Every row comes from one small tree of marks. Brackets hold a mark, then the marks that hang from it, in alphabetical order. Every link used is in the known rows. Which tree was each row made from?
Known rows:
[E [W H [N C Y]]]: [  1.6  -2.9  -3.4 -20.0  -4.6 -11.1  -9.5  -5.2   9.7  10.8 -10.2  -2.8
  18.3   9.9  -8.4  -0.1 -16.7  -9.9  28.8  -0.8  30.2  13.5  21.2 -28.4
 -31.7 -35.4 -42.3   6.9]
[H [C N] [W E] Y]: [-18.9 -13.1  19.8 -20.3 -12.8  -8.7  -8.8 -54.7  -6.4  18.3  24.7   5.8
  -0.3   1.5 -21.3   3.5 -19.2  -4.4  26.0  27.8   5.1  10.6  16.0 -35.4
 -14.2 -12.3 -24.8   8.1]
[N [C H] W Y]: [-15.0  -8.2 -12.5 -12.2 -13.1  -7.8  -2.9  24.6 -13.9  19.6   8.8  -0.3
   4.6  19.2  11.1  -0.1 -22.3   3.8  28.3  31.0   0.9   0.3  13.1 -31.2
 -12.4 -50.1 -38.3   9.3]
[F [K [E [W H]]]]: [ -5.3  -3.4 -30.0   5.3   1.1 -17.7 -21.1   4.6   2.7  11.8  12.3   8.9
  20.4   0.0 -29.4   5.5 -26.4 -27.5  26.8   7.5  34.9  34.2  29.2 -34.5
 -34.2 -20.3 -19.6   7.5]
[Y [N C]]: [-10.8 -23.4 -33.7 -11.1 -26.2  -6.6 -10.4  24.7   2.5   7.0  21.8   0.5
   9.7  13.5 -15.6   0.6 -24.0  -8.0  26.6  16.3   3.4  47.4  15.1 -31.5
 -22.8 -40.7 -24.9   4.4]
[W E H [N C Y]]: [-24.3  -3.7 -21.2 -17.8  -7.7 -15.2   0.7 -17.9   5.8   8.8 -15.8  -5.8
   8.6  12.4  -8.5   5.0 -21.5   0.8  28.2  -5.7  14.4   7.4  24.5 -21.0
 -25.2 -31.9 -47.7   1.6]
[H C [W E]]: [-16.8 -13.6 -13.9 -10.6  -4.7  -9.6 -11.0 -46.1  -3.8  14.9  14.7   3.2
   4.8   1.2 -19.2   0.9 -24.0 -11.7  23.4  41.2   7.1  33.6  20.2 -33.4
 -19.3 -11.1 -24.1   6.4]
[F [K E]]: [-12.1 -24.9 -34.2   7.6 -17.2 -13.6 -13.6  31.9  -3.6  12.7  20.2   7.9
   5.7   2.2 -19.6   2.1 -22.0 -13.3  26.1  11.5  21.1  37.5  27.0 -33.2
 -23.4 -29.2 -17.8   6.4]
[C H [N Y]]: [-11.5 -13.7 -19.2 -13.7 -21.2  -7.1  -3.6  34.0  -8.3  28.9   9.3   4.3
  13.4  16.5  -5.1   5.1 -18.3  -5.1  30.0  15.0  18.3   8.4  14.8 -31.2
 -15.7 -57.6 -26.9  11.6]
[W E [H C Y] N]: [-44.0  -9.9  10.2 -23.5   7.2 -15.0  -4.7 -67.2   2.9  12.6  -4.5  -6.6
  10.6   2.2 -21.3   8.0 -25.6  -4.4  28.1   3.7  19.7  13.7  22.5 -26.5
 -28.6  -4.0 -36.1   3.8]
[K F]: [ -6.8 -19.9 -41.1 -11.0 -18.6 -12.7  -9.6  53.0   0.3  14.6  11.0   5.5
   5.4   6.5  -7.9   5.9 -24.1 -14.7  24.4  19.3  14.4  44.4  23.0 -34.3
 -22.7 -35.6 -17.0   7.2]
[H C]: [-25.1 -19.0 -20.6 -10.3  -7.6  -6.0  -9.7  12.5   0.2  17.1  13.5  -0.2
   9.2   2.3 -12.2  -2.0 -20.2 -10.8  25.0  38.7  16.3  44.3  19.1 -32.8
 -21.9 -24.9 -22.3   7.7]
[N C Y]: [ -8.5 -15.6 -14.0 -11.3 -19.5  -7.5  -1.6  37.5  -2.3  11.9   5.1   1.7
   6.5   9.6   5.3  -2.8 -15.7   1.0  27.5  20.2   9.4  18.3  19.0 -28.9
 -18.5 -45.1 -35.3   7.1]
[Y [N C [W H]]]: [-25.5  -7.1 -33.0 -14.0 -11.8 -13.2 -16.2  17.0   6.2   9.2  14.0  -2.6
   3.1  13.7 -21.1   3.7 -31.2  -7.1  29.4  19.4   3.2  32.5  11.9 -30.8
 -23.7 -35.6 -32.9   2.5]
[K E]: [-17.0 -18.2 -28.5   4.8 -14.3  -9.3 -11.7  40.6  -0.2  14.9  14.7   4.0
   6.8   7.9 -13.4   1.5 -15.0 -11.7  27.2  24.3  18.8  41.1  23.9 -34.8
 -23.5 -29.5 -16.5   5.2]
[F [K [E W]]]: [  2.9 -14.4 -28.7   5.8 -12.4 -11.6 -20.1  12.4  -2.3  12.3  23.4  12.1
  15.3   2.2 -23.9   1.1 -20.8 -23.6  24.6  11.4  25.6  40.4  29.3 -36.2
 -29.9 -24.5 -14.6   9.3]
[E [W H]]: [ -8.8   1.7 -33.2  -6.8   8.5 -12.4 -19.9   4.6   9.3  17.2   5.9   4.0
  21.9   4.3 -24.8   4.6 -23.2 -27.8  27.0  22.7  32.0  36.0  22.5 -32.4
 -37.2 -28.5 -20.3   9.8]
[E [W [H Y] N]]: [ -9.4  -6.0   8.3 -18.3   8.7 -12.1 -16.8 -35.5   8.8  14.9  -0.3   1.7
  19.6   3.1 -26.7   6.8 -19.6 -20.6  29.4  -4.7  35.6  16.1  21.5 -31.3
 -37.8 -19.0 -27.1   9.6]
[Y N]: [-15.4 -23.7 -40.3  -8.5 -21.2  -7.8 -13.6  23.0   5.0  13.8  18.6   4.6
  13.0   7.5 -25.7   3.5 -24.3 -12.5  27.4   6.3  10.4  52.4  15.7 -32.5
 -26.4 -36.7 -17.6   6.1]
[W E [H C [Y N]]]: [-43.0  -6.2   6.1 -22.2   1.9 -16.5  -6.4 -51.8  -0.8   9.1   8.9  -1.8
  15.8   5.0 -27.9  10.1 -33.9  -6.9  28.6   1.6   6.0  31.4  17.5 -29.2
 -27.9  -5.5 -28.6   2.4]
[W E H]: [-33.4   0.6 -50.5  -3.7   7.4 -16.3  -9.6  -4.4   7.2  15.5  -2.2  -0.3
  12.2   6.3 -22.8   9.6 -28.1 -15.0  25.6  17.7  16.2  25.5  25.8 -25.8
 -30.4 -23.7 -25.5   4.9]
[W E [N [C H] Y]]: [-15.4 -13.2 -16.1 -16.4 -15.8  -9.5   6.0 -20.1  -7.6  14.2  -4.7  -5.1
  13.1  21.1   2.9   4.5 -20.5   3.5  25.7   5.4   7.6   2.5  21.5 -23.4
 -18.7 -43.9 -42.4   6.0]
[H C W]: [ -9.0 -21.6  -4.1 -11.8  -7.5  -7.7 -14.3 -17.5  -3.8  17.4  16.7   3.4
   5.0  -0.4 -17.9  -2.2 -21.0 -14.4  26.1  45.9  17.4  37.8  15.5 -37.1
 -17.6 -18.5 -22.6   8.5]
[Y [N C W]]: [-16.3 -19.2 -32.2 -12.4 -25.6  -6.7 -14.8  22.3   2.1   9.6  24.5   0.9
  -0.6  13.4 -13.6  -1.0 -24.8  -2.9  27.3  23.5  -7.2  37.2  12.2 -32.2
 -18.8 -40.0 -27.6   4.2]
[C [H W]]: [ -0.9 -17.0 -21.7  -4.3  -4.3 -10.1 -14.3  -9.6 -10.0  23.6  17.9   3.2
  13.9  12.1 -18.5   5.4 -25.6 -20.3  26.9  37.7  19.0  22.3  14.3 -35.9
 -18.4 -35.9 -20.1  11.8]

Which tree is each row?
[-11.2 -12.9  -1.8  -7.6  -3.0 -16.5 -18.7 -33.6   3.0  10.9   5.6   1.4
  19.0  -1.1 -31.4   1.5 -24.7 -21.9  27.4   3.7  40.8  40.1  26.8 -34.1
 -33.4  -8.3 -28.6   5.1] => [F [K [E [W [H C] N]]]]
[-19.3 -16.8 -24.9 -14.0 -13.9  -9.7  -1.2 -17.0   3.3  17.1  -7.3   2.1
   8.6   6.9  -9.8   2.6 -15.3   0.2  25.6 -13.9  12.7  17.8  25.5 -23.6
 -24.5 -33.0 -35.4   5.2] => [W E [N Y]]
[-19.2 -17.6 -38.2 -11.3 -18.2  -8.0  -5.0 -14.3   6.7   7.9   5.2  -3.3
   4.3  13.2 -11.2   1.2 -17.0  -3.9  22.8  11.7   7.0  26.3  24.9 -25.0
 -24.0 -31.6 -33.9   3.7] => [W E [N C]]
[-33.6  -7.4  16.5 -21.9  -3.9 -12.2  -9.3  -5.2   2.8  19.8  12.0  -1.0
   8.1   1.9 -18.0   4.7 -23.4  -5.7  30.9  26.1  21.9  16.2  14.7 -33.9
 -21.4 -22.2 -26.5   7.9] => [W [H [C N] Y]]
[-17.5  -6.0  22.2 -24.9   3.0 -12.5 -15.7 -40.4   1.8  11.6  15.9   3.9
  26.1   1.8 -28.5   5.4 -29.6 -18.5  30.0   7.0  21.2  38.4  14.7 -35.7
 -34.4  -9.5 -23.5   7.2] => [E [W [H C [Y N]]]]
[  1.9 -24.6 -19.2 -10.8  -9.5  -8.3 -13.9 -27.5  -6.4  23.1  10.1  -1.6
  12.8  11.7 -24.7   5.1 -21.9 -19.0  27.6  19.3  27.1  20.6  14.9 -34.2
 -20.4 -35.4 -24.4  10.3] => [C [H [W N]]]
[ 12.7 -20.2   1.4  -6.8 -28.2 -11.3  -9.0   1.9  -2.8   5.9   8.7   6.3
  11.9   7.3  -8.0  -4.3 -13.6  -7.6  26.4  -9.2  24.5  20.8  27.4 -32.2
 -25.6 -33.2 -36.8   6.3] => [F [K [E [W [N C Y]]]]]
[-27.4 -10.4  -2.7 -18.4 -17.4  -9.7  -8.3 -29.9  -3.1   5.6  24.0   2.7
  -2.4  12.6 -13.0   4.7 -26.9   4.7  26.4   7.0 -19.5  15.9  15.1 -29.7
 -19.2 -24.7 -31.5   3.2] => [H [Y [N C [W E]]]]
[  3.4 -23.5  17.2 -17.9 -21.2  -9.0 -12.5 -25.0  -6.2   5.5  30.0   4.1
   6.3   8.7 -20.6   2.6 -23.1  -7.5  29.3  13.0   2.7  24.5   9.7 -37.0
 -17.4 -24.1 -26.6   6.2] => [H W [Y [N C]]]
[ 10.5 -18.4 -17.8 -10.2 -25.3 -10.7 -15.6  29.8   1.6  10.8   8.6   5.9
  12.6   8.2 -15.4   2.5 -15.3 -19.7  24.7   2.1  26.8  48.4  28.0 -38.3
 -30.4 -25.7 -16.4   4.4] => [K [E [W N]] F]
[  5.1 -23.2 -22.8   0.3 -18.0 -10.2 -19.1  -6.9   2.2  11.9  15.7   9.4
  14.4   1.7 -27.3   0.4 -17.1 -21.8  25.2  -6.6  32.7  39.1  29.2 -34.3
 -32.2 -24.4 -20.3   7.5] => [F [K [E [W N]]]]
[ -7.9  -7.8   9.3 -11.8  -2.8 -11.7  -4.2 -52.6 -17.2  11.6  19.3   1.1
   8.5  15.9  -7.5   8.0 -26.2  -7.0  25.6  33.7   0.6  -5.0  16.7 -32.2
 -14.9 -24.6 -30.1   9.3] => [N [C [H [W E] Y]]]
[-24.1 -10.5  -0.1 -16.1 -12.5  -6.3 -12.2   6.2 -10.1  27.9  27.1   4.4
   1.5  15.2  -9.1   7.4 -21.3  -3.7  29.7  27.9   5.4  -3.5  10.6 -35.4
 -14.2 -44.5 -22.3  12.3] => [C [H Y] [N W]]
[-37.4  -9.5  16.1 -16.8   9.6 -13.7  -9.4 -16.3  -0.7  15.4   3.6  -2.5
  12.0  -1.6 -14.8   4.8 -26.5  -9.3  29.7  26.5  23.5  21.7  17.5 -32.3
 -25.4 -11.7 -29.1   7.1] => [W [H C Y]]
[ -2.4 -11.2 -23.1  -1.2  -4.4 -17.6 -21.0 -14.6   6.5  11.6   4.7   5.1
  19.4   1.5 -35.2   5.1 -23.1 -25.1  27.6  -9.1  42.7  33.8  29.7 -32.7
 -36.4 -19.3 -24.9   5.9] => [F [K [E [W H N]]]]
[-23.6  -9.7 -42.1 -12.3 -21.6  -8.0 -10.1  -7.8   0.7   7.2  22.3   1.9
  -1.5  14.8 -15.3   2.2 -27.6   0.5  24.3  17.2 -17.8  33.6  17.1 -29.1
 -20.4 -32.2 -29.5   1.8] => [Y [N C [W E]]]
[-39.8   5.7 -49.8  -5.4   9.2 -16.0 -14.8  -8.8   5.8  18.1   1.6   0.9
   2.1   6.4 -19.9   8.2 -28.7  -9.8  25.6  25.2   6.2  17.6  22.1 -26.7
 -27.0 -23.4 -28.2   4.6] => [N [W E H]]
[ -4.2  -8.5   1.1 -19.0 -10.9 -16.1 -14.1   6.8   3.8  10.1  -2.0  -1.0
  16.7   2.7 -17.1   3.9 -22.3 -19.4  27.4  13.9  34.9  50.0  26.4 -39.0
 -32.7 -10.8 -24.6   1.8] => [K [E [W [H C] N]] F]
[-17.0 -17.6 -30.9 -12.3 -21.0  -7.0 -11.7  13.6  -8.9  14.2  24.8  -2.5
   8.6  22.0 -10.9   3.7 -30.1  -5.6  28.1  28.8  -5.3  27.5   9.1 -34.1
 -16.7 -46.3 -28.2   6.3] => [Y [N [C H] W]]
[-29.0 -14.4 -16.0 -16.0 -19.2  -3.4 -16.4  19.9   0.8  24.0  21.7   4.2
  -6.3   2.7 -12.6  -2.9 -17.6  -3.2  27.0  43.9   6.2  28.9  13.3 -35.7
 -14.9 -35.2 -24.1   7.8] => [H [C [N W]]]
[ -5.6  -4.4  13.7 -20.3   2.1 -11.0 -13.3 -32.1   6.7   8.3   2.6  -1.7
  17.2   7.1 -17.1   3.6 -19.6 -15.6  29.1   6.6  28.9  11.4  20.1 -31.2
 -33.3 -22.4 -33.9   8.3] => [E [W [H Y] [N C]]]
[ -8.7 -13.1 -12.5 -11.5 -15.0  -8.2   0.9  27.2 -12.3  16.9   5.4  -1.7
  15.0  19.2   8.2   1.6 -21.0  -1.9  27.9  25.9  11.4   8.1  16.1 -29.4
 -15.7 -50.7 -36.0   9.5] => [N [C H] Y]
[  7.9 -13.0   2.1 -11.9 -14.1  -9.8  -3.6   0.6 -16.4  16.6   9.9   0.7
  11.1  16.3   2.0   0.7 -21.7  -6.0  28.6  33.6  11.9   3.3  12.5 -34.1
 -10.7 -44.8 -35.6  10.3] => [N [C [H W]] Y]
[-44.2   7.0  -8.7 -18.1   6.7 -15.1  -4.4 -24.3  -1.8  19.1  -9.5   0.7
   3.8   3.1  -5.6   2.9 -27.2   3.0  27.4  19.8   3.8  10.0  19.7 -27.1
 -20.3 -17.6 -41.7   3.5] => [N [W E [H C]] Y]
[-31.8  -3.7  -4.7 -12.3  -0.7  -9.5  -3.7 -28.4 -16.0  14.1  19.0  -0.8
   2.3  18.7   1.8   7.3 -26.9   2.6  25.2  33.6 -12.0  -9.1  17.1 -29.1
 -16.3 -30.2 -32.5   8.1] => [N [C [H Y]] [W E]]
[ -7.0  -5.7 -30.9 -13.4   4.4 -11.4 -19.9 -15.9  14.5  16.8  -2.5   0.4
  22.4   4.2 -30.6   4.1 -20.9 -26.0  27.7   4.1  37.4  34.7  23.3 -30.6
 -38.4 -26.4 -25.6   8.3] => [E [W H N]]
[ -6.1 -23.1  -9.2 -16.5 -25.0  -7.3  -1.8  17.2   2.8  11.4  -2.3  -1.9
   6.2  10.6   0.1  -3.1 -12.5   3.1  27.9   1.5  16.6  18.1  19.4 -27.3
 -19.5 -43.8 -40.9   5.8] => [W [N C Y]]
[-28.8  -5.0 -46.8  -8.2 -17.1  -7.0 -14.3   6.7   4.1  22.6  20.0   6.7
  -7.6   9.5 -18.7   4.0 -18.8  -3.7  24.2  24.0  -3.7  18.9  20.5 -29.5
 -19.7 -38.1 -21.9   7.0] => [C [N [W E]]]
[-11.8   2.4   5.5 -23.3  -7.6  -9.5 -11.1   1.9   5.0  22.1   3.4   4.8
  18.9   2.4 -13.1  -0.2 -18.6 -11.6  29.4  19.3  28.3  23.1  17.9 -33.3
 -26.8 -32.5 -32.0   9.3] => [E [W [H [C [N Y]]]]]
[ -4.9  -2.8   7.2 -20.0  -2.8 -12.6 -15.0 -19.3   4.1   4.7  17.1   2.2
  22.0  10.5 -22.7   5.9 -27.7 -15.8  29.7   4.7  15.4  26.4  15.3 -33.6
 -33.1 -23.8 -28.0   6.7] => [E [W [H [Y [N C]]]]]
[-24.9  -9.8 -38.9 -11.9 -17.1  -9.0  -7.8 -16.1 -10.0  12.3  22.0  -1.1
   8.4  23.8 -12.6   6.9 -33.0  -1.9  25.4  21.8 -14.4  21.1  13.7 -30.0
 -18.0 -38.4 -29.9   4.1] => [Y [N [C H] [W E]]]
[  3.7  -7.7 -19.4 -12.4 -12.4 -17.7 -17.2  23.3   6.3  10.0  -3.0   2.4
  16.6   7.3 -21.3   8.1 -21.2 -22.9  27.8   0.9  36.3  43.4  28.2 -37.2
 -34.7 -21.0 -21.1   3.1] => [K [E [W H N]] F]
[-31.0 -17.1 -16.2 -17.4  -0.8 -12.1 -11.2 -16.3   8.7  16.9  -6.0  -6.7
  12.8   1.8 -21.7   1.8 -24.0 -12.6  28.4  19.2  32.7  37.3  18.7 -30.0
 -27.8 -19.8 -32.4   4.7] => [W [H C] N]
[-10.8 -17.7   9.4 -15.9  -1.6 -11.8  -7.0 -78.2 -11.3  18.9   9.8   1.5
  10.2  12.6 -21.6  10.7 -24.0 -10.5  26.6   5.6  14.8  -0.5  18.0 -31.5
 -20.2 -19.0 -28.6   9.4] => [C [H [W E N] Y]]
[-17.0  -9.9 -18.5 -14.8 -24.7  -5.4 -10.6  39.4  -0.3  26.3  11.7   8.6
  -5.0   7.2  -5.0  -1.3 -14.1   3.4  29.3  13.2   6.1   9.9  14.2 -32.2
 -15.3 -50.4 -29.5   8.8] => [C [N W Y]]
[-12.1 -17.8   9.3 -22.0 -13.2  -9.9  -3.3 -62.2  -2.3  16.2  -4.5   2.2
   5.0   1.0 -15.1  -1.4 -17.5  -0.5  25.9   6.6  14.3  19.5  19.7 -29.8
 -16.8 -14.6 -39.1   4.6] => [H C [W E [N Y]]]
[-35.7   0.9 -14.7 -10.1  11.8 -17.4  -8.6 -26.4   1.8  13.4   3.6   2.1
  11.3   4.2 -18.6  12.2 -27.4  -9.8  27.2   6.7  13.5  10.4  23.9 -25.5
 -29.1 -14.9 -27.1   6.2] => [W E [H Y]]
[-25.8  -0.5 -26.8 -14.0 -17.8  -7.8  -3.9   1.7  -9.9  29.3   9.7   5.7
   2.3  17.8  -2.9   6.6 -20.7   4.9  27.1  16.4  -2.6  -5.0  16.0 -28.1
 -13.0 -50.1 -31.4   9.4] => [C H [N [W E] Y]]
[-48.1   4.3 -28.8 -13.1  10.6 -14.0 -11.8 -28.4   1.9  17.4   1.4  -1.5
   2.2   2.6 -16.4   4.5 -30.5  -6.4  25.6  37.2   4.6  24.8  21.0 -28.5
 -25.0 -12.2 -32.2   3.5] => [N [W E [H C]]]
